Known rows, with every step that occurs
sebu > geri > kurur: -0.185 -1.082 -1.239  0.816  0.773  0.290 -0.998 -0.104 -1.098  3.235 -0.032 -0.378  1.524 -1.276 -1.475  1.358  0.050  1.567 -0.043  0.399 -0.115  1.269  0.684 -2.793 -0.595
sebu > neme > dakid > denenon: -0.553 -0.188 -3.900  2.954 -0.506  0.160 -1.447 -0.084 -0.142  1.934 -0.394 -1.250 -2.895 -0.286 -1.326 -1.722  0.296  0.515  0.439  0.960 -0.563 -0.662  2.577  0.357  1.886
denenon > sebu > neme > kurur:  2.753  0.915 -3.234  2.521 -0.468  2.136 -1.526  3.051 -0.174  2.165  0.570  0.755  2.884 -1.892 -1.887  0.361 -1.028  0.810  2.096 -2.069  0.650  2.267  0.076 -0.542 -1.430
denenon > sebu > neme > dakid > geri > kurur: -2.653  0.868 -0.657  0.914  0.628  0.954 -1.319  0.792 -1.712  4.365 -0.915 -0.425 -0.583 -0.777 -0.918  2.945 -1.683  1.983  1.782 -0.492 -0.346  2.479  4.100 -0.538 -0.261
dakid > denenon > sebu > geri > neme:  7.093  1.248 -1.980  2.198 -1.150  0.769  0.547 -0.062 -2.507  1.355  3.110 -0.049 -1.292 -0.880 -3.238  2.766  1.234 -0.297  1.121 -0.381 -1.581  1.466  0.433 -6.633  1.775
geri > kurur > neme: -2.324  0.157 -0.684  1.601 -0.225  1.587 -0.611  1.484  0.284  1.688 -1.650 -0.512  1.925 -1.459 -1.289  2.291 -1.656  0.948  0.795 -0.444 -0.116  0.710 -0.276  1.586 -2.630
denenon > sebu > neme > dakid > geri:  1.037  1.680 -0.212  0.454  0.508 -0.146 -0.719  0.563 -2.161  1.518 -0.108  0.085 -2.184  0.014  0.257  3.953 -1.414  0.679  1.788 -0.398  0.286  1.723  4.149 -1.408  0.937
geri > sebu > neme > dakid: -4.426 -1.792 -2.663  3.802  0.102 -0.018 -2.452 -0.053 -0.441  4.324 -1.161 -0.560 -4.924 -0.326 -0.075 -0.903 -0.396  2.847  0.914  1.663 -0.429  0.992  2.343 -2.237  1.616
geri > kurur > neme > sebu: -6.196 -1.512 -2.154  3.146 -0.443  1.627 -1.280  2.777 -0.059  2.912 -2.106 -1.371  1.623 -1.541 -1.492 -0.024 -2.288  1.925  0.368  0.219  0.072  0.313  1.004  0.763 -2.045
sebu > geri > neme > dakid:  5.034 -1.187 -0.628  4.883  0.354 -1.866 -0.537 -1.712 -2.479  3.438  1.696 -0.282 -4.046  0.417 -0.832  1.056  0.498  2.234  0.670  2.474 -1.295  1.167  2.185 -4.651  2.990
dakid > geri: -1.706  1.062  1.080 -3.263  1.219  0.128  0.844  0.250 -2.097 -0.810 -0.196 -0.540 -0.296  0.366  0.595  3.789 -1.796 -0.321 -0.038  0.660  0.944 -0.205  1.351 -0.483  0.322
kurur > neme > sebu > geri > denenon:  0.469 -0.190 -3.191  0.268  1.239  1.292 -1.777  1.298 -1.154 -0.440 -0.918  0.511  1.186 -0.796 -0.691  2.173 -2.075  1.037 -0.202  1.656  0.929  0.438  2.875 -4.159 -1.218
dakid > neme > sebu > geri: -2.723 -1.185 -0.200 -0.413  1.533 -2.039 -0.478  2.130 -3.774  0.958  0.662  0.362 -2.080 -0.979  0.032  2.902 -1.327  1.259 -0.233  1.627  1.916  0.710  2.474 -5.228  1.511
kurur > neme > sebu > geri:  0.287 -0.859 -2.676  3.209  0.503  0.091 -1.132  2.217 -1.977 -0.012 -0.652 -0.669  0.019 -1.312 -0.706  4.640 -1.740  1.018  0.449  1.113  0.961  0.061  2.058 -3.615 -0.357
kurur > neme:  1.199  0.868 -0.505  1.491 -0.056  0.650  0.068  1.301 -0.238 -1.331 -0.939 -0.139  0.412 -0.813 -0.135  3.823 -1.489 -0.308  0.893 -0.117  0.252  0.192 -0.081  0.607 -1.447
dakid > denenon > sebu:  2.015  1.961 -1.552 -0.380 -1.804  1.282  0.552  0.630  0.158 -0.623  1.281 -0.353  1.115 -0.766 -2.217 -0.396  0.768 -1.529  1.070 -1.421 -1.004  1.085 -0.254 -0.701 -0.227
geri > neme > dakid:  2.046 -0.958  0.352  4.800 -0.454 -1.058 -0.079 -1.341 -0.872  3.341  0.871 -0.479 -4.366  0.947 -0.365 -1.948  0.344  1.890  0.618  1.646 -1.557  0.630  1.519 -0.760  2.348
denenon > sebu > geri > kurur > neme > dakid:  3.394  0.688 -1.232  5.497 -0.430  0.631 -1.277  0.745 -0.999  3.210 -0.232 -0.136  1.133 -1.871 -1.897  4.050 -1.262  1.678  2.680 -0.562 -1.549  3.796  2.652 -1.484 -1.642
denenon > geri > kurur: -1.695 -1.789 -1.876  1.213  0.243  3.355 -0.499  0.823  0.689  2.470 -1.509 -0.654  1.224 -0.156 -1.319  0.890 -0.629  0.663  0.601 -2.626  0.095  0.061  0.607 -0.453 -1.525
kurur > neme > dakid:  0.952  0.419 -0.348  4.185 -0.371 -0.359 -0.396  0.376 -0.099  0.048 -1.113 -0.554 -1.458  0.049  0.347  2.018 -1.510  0.595  1.447  0.878 -0.545  0.855  1.899  2.085 -0.389
denenon > geri > sebu > neme > dakid: -2.693 -2.590 -4.122  4.982  0.406  2.378 -2.331  0.349 -0.230  3.970 -1.958 -0.693 -5.425  0.046 -0.437  1.250 -0.956  1.956  1.562 -0.674  0.041  0.291  2.777 -3.627  1.140
denenon > sebu:  2.572  1.383  0.551  0.417 -0.977  0.689  0.305  0.500 -0.022 -0.254  0.883  0.727  0.959 -0.488 -0.621  0.705  0.315 -0.562  1.309 -1.704 -0.628  1.932  0.210 -1.037 -0.805
sebu > geri > kurur > neme > dakid > denenon:  0.087 -0.289 -3.590  3.936 -0.395  0.684 -1.213  0.553 -0.993  2.898 -0.695 -1.912  0.081 -1.611 -2.863  2.513 -1.228  1.228  1.137  1.479 -1.081  1.170  2.220 -0.058 -0.214

Rows
-6.326 -0.765  0.683 -1.000  0.698 -1.461 -0.073  2.498 -2.333  0.791 -0.093  0.136 -2.444 -0.514  0.400  0.294 -1.726  0.904 -0.252  0.952  1.592  0.131  1.622 -1.312  0.879 => dakid > neme > sebu
 4.723  1.181 -2.219  2.921 -1.149 -0.372 -0.330 -0.648 -1.355  0.954  1.840 -0.558 -0.817 -0.656 -2.164  0.802  0.954 -0.181  1.634  0.127 -1.533  2.323  2.661 -2.657  1.526 => neme > dakid > denenon > sebu > geri
 1.106  2.388 -2.695 -4.053  1.604  3.131 -1.448  2.379 -1.702  0.843  0.129  1.627  3.756 -0.837 -1.409  1.578 -2.807  0.628  1.375 -0.846  1.499  2.362  2.345 -1.303 -1.750 => dakid > geri > denenon > sebu > neme > kurur
 0.126  0.009 -0.297 -0.676  0.909  1.083  0.747  1.643 -3.210  2.453  1.265 -0.684  0.090 -0.240 -1.403  1.937 -2.674  1.539  0.647  1.312  0.773  0.485 -0.111 -0.779  0.969 => dakid > geri > neme > kurur
 1.915 -0.765 -1.575  3.103 -0.277  1.053 -0.082  1.388 -0.946  3.335  1.472 -0.271  0.347 -0.639 -2.043 -1.775 -1.053  1.777  0.775  0.728 -0.158  0.827 -1.401 -0.251  0.605 => geri > neme > kurur
-4.570 -1.843 -4.452  2.307  0.235  2.202 -2.394  2.761 -0.416  4.244 -0.699 -0.207 -0.339 -1.941 -1.732 -0.830 -1.844  2.585  1.020  0.675  0.965  1.123 -0.522 -1.872 -0.265 => geri > sebu > neme > kurur
-6.096 -0.797  0.462 -0.096  0.736 -0.734 -0.288 -0.451 -2.284  2.491 -0.826 -1.413 -4.363  0.505  0.427  1.155 -2.138  1.876  0.705  2.592 -0.208  1.344  2.506 -1.131  1.779 => neme > dakid > geri > sebu
-2.346 -1.169 -4.637  5.133 -1.047  3.248 -0.584  1.407 -0.076  1.042 -1.930 -2.147 -3.879 -0.403 -1.851  2.604 -1.968  0.113  2.042 -0.448 -0.933  0.243  1.775 -1.332 -0.045 => kurur > neme > dakid > denenon > geri > sebu
-2.813 -2.664 -6.120  3.106  0.664  4.463 -2.267  3.256 -0.316  3.974 -1.371 -0.438 -0.768 -1.499 -1.937  1.591 -2.204  1.864  1.708 -1.644  1.227  0.578  0.021 -3.400 -0.824 => denenon > geri > sebu > neme > kurur
 4.869 -1.216 -2.423  3.531  0.433  0.519 -0.527  1.090 -2.498  3.271  2.201  0.010  0.542 -1.167 -2.276  1.355 -0.800  2.169  0.778  1.347  0.164  1.319 -0.679 -4.057  1.202 => sebu > geri > neme > kurur
 2.751  1.446 -1.353  1.075 -0.313  1.107 -1.094  1.242 -0.153  0.771  0.272  1.053  0.152 -0.982 -0.669  2.247  0.330  0.034  1.430 -2.139  0.072  1.302  1.151 -2.649 -0.635 => denenon > sebu > neme
 0.449  0.424  1.434 -1.448  0.848 -0.001  1.239 -0.033 -3.017  1.096  0.854 -0.432 -2.634  0.728 -0.131  3.736 -1.429  0.599 -0.058  1.432  0.255 -0.353  1.104 -2.718  1.720 => dakid > geri > neme
-3.138 -0.591 -1.721  2.888 -0.331  0.764 -0.692  2.489 -0.544 -0.070 -1.420 -0.795  0.037 -0.966 -0.195  1.520 -2.128  0.692  0.355  0.585  0.724 -0.213  1.279 -0.145 -0.913 => kurur > neme > sebu
-4.076 -2.318 -2.417  2.029  0.558  0.213 -1.821  0.973 -1.277  4.317 -0.493 -1.142  1.214 -1.349 -1.670 -0.405 -0.618  2.686 -0.537  1.179  0.336  0.845  1.855 -3.314 -0.007 => neme > sebu > geri > kurur
-0.497 -1.238 -2.240  5.294 -0.009  2.925 -0.940  1.017  0.549  2.897 -2.462 -1.305 -0.041 -0.435 -1.012  2.613 -2.249  1.275  2.006 -1.655 -0.604  0.941  2.263  1.648 -1.950 => denenon > geri > kurur > neme > dakid
-6.116 -0.818 -3.431 -0.727  1.401  2.373 -1.700  2.944 -2.630  3.376 -0.758 -0.723 -0.767 -1.676 -1.267  2.906 -3.430  2.221  0.837  1.260  1.799  0.990  0.772 -2.125  0.034 => dakid > geri > sebu > neme > kurur
-2.713 -2.174 -4.376  2.469  0.684  3.472 -1.877  1.516 -0.404  2.502 -1.808 -0.136 -3.243 -0.539 -0.690  3.316 -0.845  1.062  0.919 -1.803  0.858 -0.159  1.225 -5.232 -0.263 => denenon > geri > sebu > neme
 3.441 -1.855 -1.182  5.311 -0.102  1.020  0.055 -1.054 -0.817  3.030  0.241 -0.575 -4.624  1.412 -0.538  0.170 -0.312  1.289  1.254 -0.603 -1.131 -0.009  1.967 -2.387  1.948 => denenon > geri > neme > dakid
-1.073 -2.149 -4.329  3.587 -1.060  2.821  0.160  1.352 -1.103  2.534  0.401 -1.936 -3.059  0.432 -2.567 -1.145 -0.339  0.283 -0.057 -0.802 -0.222 -1.870  1.377 -4.295  1.953 => dakid > denenon > geri > neme > sebu
-1.604  1.544  0.654 -6.586  2.004  1.225  0.146 -0.552 -1.331 -1.208 -0.404  0.743  1.033  0.851  0.457  1.511 -1.940 -0.288 -0.648  1.216  1.038 -0.011  2.260 -0.641 -0.459 => dakid > geri > denenon
-5.812 -0.198  0.359 -2.903  0.972  0.486  0.226  0.513 -2.254  0.811 -0.559 -0.877 -2.582 -0.021  0.122  3.393 -2.225  0.865  0.086  1.556  0.729  0.693  0.771 -2.602  0.684 => dakid > geri > sebu
 2.923  1.941 -2.101 -2.077  0.492  2.243 -1.748  0.303  0.448  0.323 -0.041  2.097  1.557 -0.339 -0.765 -0.106  0.064  0.029  0.729 -1.486 -0.027  1.691  1.926 -2.975 -1.644 => geri > denenon > sebu > neme
 5.114 -0.931 -0.765  2.341  0.552 -0.630 -0.115 -0.794 -2.285  2.060  1.988  0.101 -2.320 -0.124 -1.113  3.023  0.543  1.200 -0.006  1.171 -0.346  0.330  0.479 -5.983  1.816 => sebu > geri > neme
-3.153 -0.105 -2.735  3.797 -1.252  1.153 -0.849  0.789  0.545  2.836 -1.485 -2.076  0.037 -1.090 -2.448 -0.606 -1.350  0.921  1.114  0.770 -1.482  0.697  1.576  3.339 -0.756 => geri > kurur > neme > dakid > denenon
-1.586  1.056  0.711 -3.457  1.910 -0.091 -0.352 -1.387 -1.142  0.171 -0.633  0.238 -0.813  1.601  0.806 -0.820 -1.953  0.675 -0.100  2.313  0.130  0.875  4.079  0.764  0.783 => neme > dakid > geri > denenon
 6.655  0.572 -3.796  3.254 -1.202  1.827  0.022  1.721 -2.395  2.712  3.475 -0.314  1.430 -1.843 -4.488  1.180 -0.258  0.616  1.788 -0.254 -0.934  2.263 -0.715 -4.644  0.871 => dakid > denenon > sebu > geri > neme > kurur
-4.951 -1.696 -5.401  3.385 -0.923  4.645 -0.911  3.517  0.228  2.199 -2.427 -2.415  1.306 -1.452 -3.240  1.053 -2.479  0.268  0.691 -1.995  0.274 -1.135  1.594 -0.311 -1.913 => dakid > denenon > geri > kurur > neme > sebu
-5.883 -0.500 -1.630 -2.198  1.552  0.916 -1.133  1.329 -2.629  2.083 -1.258 -0.595 -3.617 -0.663  0.016  4.541 -2.025  1.420  0.253  1.200  1.302  0.018  1.754 -4.072  0.988 => dakid > geri > sebu > neme
 1.927  0.804 -2.573  0.471 -0.890  1.531 -0.580  0.673 -0.917  2.461  1.191 -0.686  2.640 -1.954 -3.654  1.314  0.693  0.029  1.120 -1.253 -1.174  2.299  0.780 -3.370 -0.702 => dakid > denenon > sebu > geri > kurur
 1.935  1.351 -5.006  1.627 -1.485  2.761 -1.289  3.222 -0.233  1.646  0.958 -0.242  2.691 -2.173 -3.513 -0.365 -0.475 -0.041  1.801 -1.842  0.178  1.350 -0.029 -0.029 -0.849 => dakid > denenon > sebu > neme > kurur
